What can hang from each mark:
A: Y
S: U Y
V: U Y
Q: U
Y: A Q S
U: A Q S V

Each row was made from one small tree. The marks that hang from a mark follow it in brackets, in alphabetical order. Every link used is in the known rows. Write each row's tree.
(in the rows, 128 means zero)
Known rows:
S(U(A)): [157 160 125 127 167 198 122 196 120 103 141 101 112  91  84 134 137 125
 195 138 122 133]
A(Y(Q)): [120 106 144 103 140 178 129 192 142  67 108 111 121 119  89 135 115 140
 117 145 128 118]
V(U(A) Y(Q S)): [120 135 102 140 156 183 122 228 103  88 132  95 116 123  89 108 109 135
 135 133 127 128]
V(U): [107 114 128 113 161 170 126 162 145  99 130 107 123 104  93 139 112 139
 128 138 132 118]
V(U Y): [ 96 118 129 134 164 172 119 169 156  91 134  89 117 120  96 136 110 142
 134 138 125 117]
U(A V(Y)): [115 179  99 140 157 190 116 179 118 103 135  66 105 108  81 138 118 128
 185 140 108 122]
U(A S V(Y)): [113 205  86 155 161 183 135 165 104  93 139  81  96 108  79 118 134 133
 170 139 107 128]
U(A Q S): [165 155 120 127 167 166 144 160  77  91 132 105 114 111  92 113 128 146
 132 138 117 124]
S(U(Q V) Y(A)): [103 148 107 174 166 184 107 151 125  75 149  73 113  99 102  99 130 143
 184 142 112 121]
Q(U): [113 113 153 134 164 173 114 165 121 100 113 132 124 103  89 146 116 146
 130 139 122 108]
Y(A Q): [124 120 122 114 144 169 108 205 135  57 114 109 119 107  93 135 117 131
 122 150 133 108]
S(U(V) Y(A)): [108 163 100 168 162 194 100 167 138  70 145  82 103  87  92 111 140 135
 191 147 117 121]
V(U(Q) Y(A S)): [ 90 111 112 188 165 163 129 172 122  76 130  90 122 134 106  90 104 152
 116 148 129 103]
V(U Y(A Q S)): [ 94 117 104 165 152 169 116 220 131  62 127 102 118 126  97 103 108 138
 107 146 135 111]
Q(U(A)): [142 134 150 127 162 183 116 182 105 104 116 116 117  99  83 142 116 136
 157 138 120 115]
Y(A): [135 128 123 130 152 169 114 175 145  69 115 111 115 105  93 138 122 135
 139 155 131 102]
A(Y(Q S)): [131 114 118 140 142 177 137 209 117  72 109 128 124 123  88 117 117 149
 102 146 131 116]
Q(U(A S(Y))): [164 157 131 148 169 180 123 151  87  79 126 110 101  94  85 109 138 149
 139 136 111 119]
A(Y(Q(U))): [ 92  98 173 118 147 182 124 194 133  80 103 123 124 118  89 133 107 145
 116 139 125 114]
Y(A Q(U) S): [114 118 125 165 151 168 108 216  99  69 108 149 125 109  90 116 116 143
 103 147 131 101]
U(Q V(Y(A))): [ 81 151 114 170 158 168 114 155 124  81 131  65 114 122  99 120 108 139
 154 148 112 105]

Write each row's tree:
[137 121 121 126 164 185 102 197 126  72 138 104 116  99  96 122 136 142
 159 134 121 130] => S(U Y(Q))
[ 84 167 125 161 163 194 109 179 109 114 130  80 108 108  81 137 113 133
 182 135 103 117] => Q(U(A V(Y)))
[144 190  82 125 149 184 119 177  80  75 139  83 101  97  80 107 137 137
 152 132 110 132] => U(A S(Y(Q)) V)
[101 170 123 122 145 213 130 218 127  95 139  80 111 100  81 120 127 118
 201 133 116 145] => S(U(A(Y(Q)) V))
[130 132 115 189 169 175 126 188 108  83 134 126 125 113 102  99 132 147
 148 148 130 114] => Y(A S(U(Q)))
[112 162 105 153 150 193 113 221  64 107 123 121 124 100  75 117 115 138
 148 130 115 125] => Y(Q(U(A V)) S)
[133 169 108 155 170 199 114 161  98 104 156  64 113  95  95 104 129 139
 209 130 102 137] => S(U(A Q V) Y)
[ 82 155 103 163 149 201 135 213 114  87 134 118 123 112  83 107 130 138
 161 136 122 135] => A(Y(Q S(U(V))))
[134 121 137 108 164 178 132 173 111 107 138  81 126 109  98 123 100 136
 142 132 124 125] => V(U(A Q))
[136 121 127 146 156 187 158 180 108  95 128  93 125 126  95  93 102 147
 128 140 128 125] => V(U(A(Y(S)) Q))
[156 157 100 141 161 195 121 245  86  95 138 125 120 101  83 113 134 132
 168 135 126 136] => Y(Q S(U(A)))
[143 130 140  95 139 191 133 213 124  74 115  93 115 116  86 134 113 128
 142 143 125 127] => U(A(Y(Q)))
[ 78 180  92 150 147 164 118 189 119  59 131  92 102 116  87 109 132 132
 133 145 118 117] => U(S V(Y(A Q)))
[153 146 107 106 157 176 127 186  97  70 143  90 105 101  89  99 128 138
 122 129 124 136] => V(U(A S(Y(Q))))
[103 195  90 135 152 180 125 198  89  87 138  81 101 111  79 117 130 128
 157 133 108 133] => U(A S V(Y(Q)))
[139 134 155 141 162 200 145 184 127  95 137  84 117 115  95 112 123 135
 186 139 117 133] => S(U(A(Y) Q))
[ 67 152 121 174 174 183 119 162 119 107 150  75 120 116  97 119 122 143
 191 132 106 129] => S(U(Q V(Y)))
[144 115 113 127 147 173  99 192 134  42 118  92 110 105  98 120 120 138
 122 151 126 107] => S(Y(A Q))
[143 151 113 195 177 188 130 199  92 103 145  92 118 123  96  98 128 145
 186 138 112 129] => V(Y(S(U(A Q))))
[105 163 107 147 164 183 120 167 100 106 138  57 114 119  91 126 110 135
 176 137 103 121] => U(A Q V(Y))
[127 130 109 127 149 164 120 176 125  41 135 100 105 104  97  94 127 141
  95 142 133 119] => V(U(S(Y(A Q))))
